Each row was made from one small tree. The marks that hang from a mark follow it in brackets, in alphabetical order. Every link used is in the known rows. Write each row's tree.
In the rows, 128 means zero.
Known rows:
G{E W}: [154 108 158 211 125 139  97 126 119 151  84 128 126 141  70  81 120 141
 140 126 154 121 124 155  99  97]
E{G W{C N} Y}: [ 81 201 159  93 139 173 201 165  88  75 140 124 162 108 177 216 100 117
 179 198  99 182 101 102 193 115]
G{C{Y}}: [136 139 122 160  73 112 123 129 159 170 149 118 109 158 113 170 113 138
 110 133 145 189 153 128 105 143]
G{C}: [142 129 127 140  91 117  84 108 172 165 152 128 106 161 104 186  98 140
 117 151 136 142 155 140 111 153]
C{W{N} Y}: [142  96 106 185 114 125 193 138 143 129 105  95 144 134 117  83 195 120
  70  78 176 210 126 102 129  89]
G{C{N} W{Y}}: [152 125 103 145 126  72  19  77 146 174 154 149  53 150  49 118 104 158
 132 153 164 131 166 166  68 134]
N{W{E{G{C}} Y}}: [154 123 108  91 104  91  17 138 159 155 140 173 120 103 165  98 129  91
 115 116 183  62 132 137  67 144]
W{G}: [118 116 150 124 133 122 147 134 129 118 121 118 144 127 140 126 137 117
 129 102  99  92 122 100 151 156]
Y{E{W{G{C}}}}: [138 147 121  87 121 152 132 113 119 139 135 107 142 176 151 160  85 159
 131 140  45 137 103 118 174 148]
N{W{E{Y} G{C}}}: [129  92 118  77 108  96  61 115 148 131 137 168 116 114 193 105 111  86
 140 122  94  55 119 125 158 178]
E{W{C G N} Y}: [ 69 146 153  78 170 185 219 121  76  50 134 134 149 116 190 184  95 113
 180 171  18 150 107 104 240 142]
C{Y}: [147 146 126 175  72 127 178 153 138 169 121  99 141 132 130 120 148 124
 106  81 163 179 132 105 108 107]
E{W Y}: [126 177 140  96  81 166 143  93 114 129 122 126 149 142 160 187  90 115
 178 149  56 142 118 116 182  99]
W{C Y}: [119 127 113 121 144 123 145 120 131 117 148 147 112 120 112 133 119 136
 122 108 123  98 166 135  67 122]
W{C}: [121 126 131 131 137 118 184 133 133 126 149 112 119 121 113 150 111 137
 134 123 117 115 145 118 118 140]
W{E G{C} N Y}: [ 89  72 116  83 194 184  61 132 127  80 123 195 130 123 169 102 146 128
  95 138 120  75 127 176 122 174]
W{C E G N Y}: [ 66  68 117  74 238 179 151 152  92  41 127 183 133  91 173  81 150 130
 113 124  97  56 124 160 129 171]
W{E{G} N}: [129 119 135 121 152 188 101 181 136 126 111 139 165 105 160 119 155 125
 101 144 207 106  94 155 127 133]
E{G Y}: [131 182 149 139  52 135 125 150 146 151 126 124 153 131 150 178 121 117
 146 138 145 129 122 112 134 102]
E{W{C}}: [111 167 140  93 148 133 183 124 101 108 141 106 138 123 127 177  98 130
 168 152  82 146 124 107 143 129]
N{W{G}}: [147 104 136 110 125  85 102 134 144 132 137 135 131 100 175 102 128  77
 124  96 129  75 121  83 155 167]
Y{E{G}}: [164 157 124 130  86 142 119 154 148 176 132  99 152 164 138 146 111 159
 102 120 137 127 104 118 126 123]
W{G{C{Y} E}}: [101 119 159 164 126 124 141 143 120 109 117 134 132 140 127 136 133 127
 122 125  98 145 142 128 131 151]
C{N}: [173 156 122 135 119  93  83 101 144 170 151 109 103 104  91 125 144 133
 114 105 185 104 159 136 103 105]

Which tree is each row?
[151 140 140 161  93 108  31  86 148 148 148 164  86 125 112 157 102 122
 128 157 136 124 178 176 118 112]	G{C{N{W}} E{Y}}
[102 145 145  89 186 179 142 130  90  75 121 140 160 116 162 148 129 111
 136 141  93 137 114 110 163 133]	E{W{G N Y}}
[124  71 125 140 165 123 155 116 142  91 107 112 146 132 119  93 180 117
  90 101 128 128 119 104 162 127]	C{W{G N}}
[127 154 116 144 135  84 197 138 113 136 162 100  98  97 103 125 139 140
 124 103 150 153 161 118 103 120]	W{C{N Y}}
[120 134  99 107 142  97 160 139 107 136 146 124  99  91 117  87 148 148
 130 104 147 106 144 159  85 125]	W{C{N Y} E}
[114 163 144 145  82 112 149 150 124 140 126 123 127 133 124 152 105 131
 173 156 130 134 113 114 137 115]	E{G{W{C}} Y}
[137 149 144 160 131 130 102 174 132 142 118 126 141 122 107 123 139 129
 123 143 214 140 110 118  92 116]	E{G{W{N Y}}}
[137  82  94 159 119 134 168 140 139 127  93 111 147 130 127  56 202 125
  74  79 173 175 114 130 116  93]	C{W{E N} Y}
[128  93 116 130 145 111 128 124 118 144 115 128 102 133  91  77 109 152
 159 132 125  87 110 151 105 143]	G{W{C E}}
[149  91 162 218 162 177 109 141 114 129  84 133 134 131  87  82 128 136
 122 139 174 142 114 158 129 102]	G{E W{N}}
[138  89 110 130 142 131 111 134 153 117 100 122 151 127 115  87 186 126
  88 117 183 118 109 139 113 107]	C{W{E{G} N}}
[ 93 151 155  89 142 197 175 114  90  76 118 135 163 125 193 177 105 105
 168 159  40 148  99 105 238 127]	E{W{G N} Y}
[121 155 157 149 150 162 131 126  98  99 110 142 147 120 109 142 116 131
 144 137 109 128 147 151  92  90]	G{E{W{C Y}}}
[129  95 120 172 160 144 193 152 109 133 125 107 112 138 111  91 113 153
 124 132 140 174 104 121 155 138]	G{W{C{Y{E}} N}}
[151 163 114 143  78 148 185 146 117 168 122  91 149 157 149 128 122 146
 111  96 110 195 109 105 139 106]	C{Y{E{W}}}
[120 179 134  88 160 113 163 113  95 112 152 104 122 108 114 170 106 133
 166 152  99 140 136 115 137 121]	E{W{C{N}}}
[116 188 131 102 147 109 193 128  88 116 150  99 123 106 120 159 117 132
 161 140 105 173 136 108 133 114]	E{W{C{N Y}}}
[139 104 133 106 122  75  84 127 153 134 150 142 115 113 169 124 114  83
 125 118 122  90 130  94 152 182]	N{W{G{C}}}
[138  96 102 122  99  96  69  88 176 151 135 133 104 168  89 140 130 144
 109 140 129 126 148 156  94 140]	G{C{W{E}}}
[141 106  94 116 111  98  71 111 157 134 101 140 138 137  96  74 184 130
  99  92 166  85 135 147  46  88]	C{W{E{G} Y}}
[154 124 116 152 121  68  46  86 147 179 154 124  57 151  52 131  98 158
 141 164 161 143 152 155 103 146]	G{C{N} W}
[120  76 107 102 114 105 120  90 143 108  94 132 138 143 126  74 171 123
 124  92  79  73 118 132 137 119]	C{W{E{Y} G}}
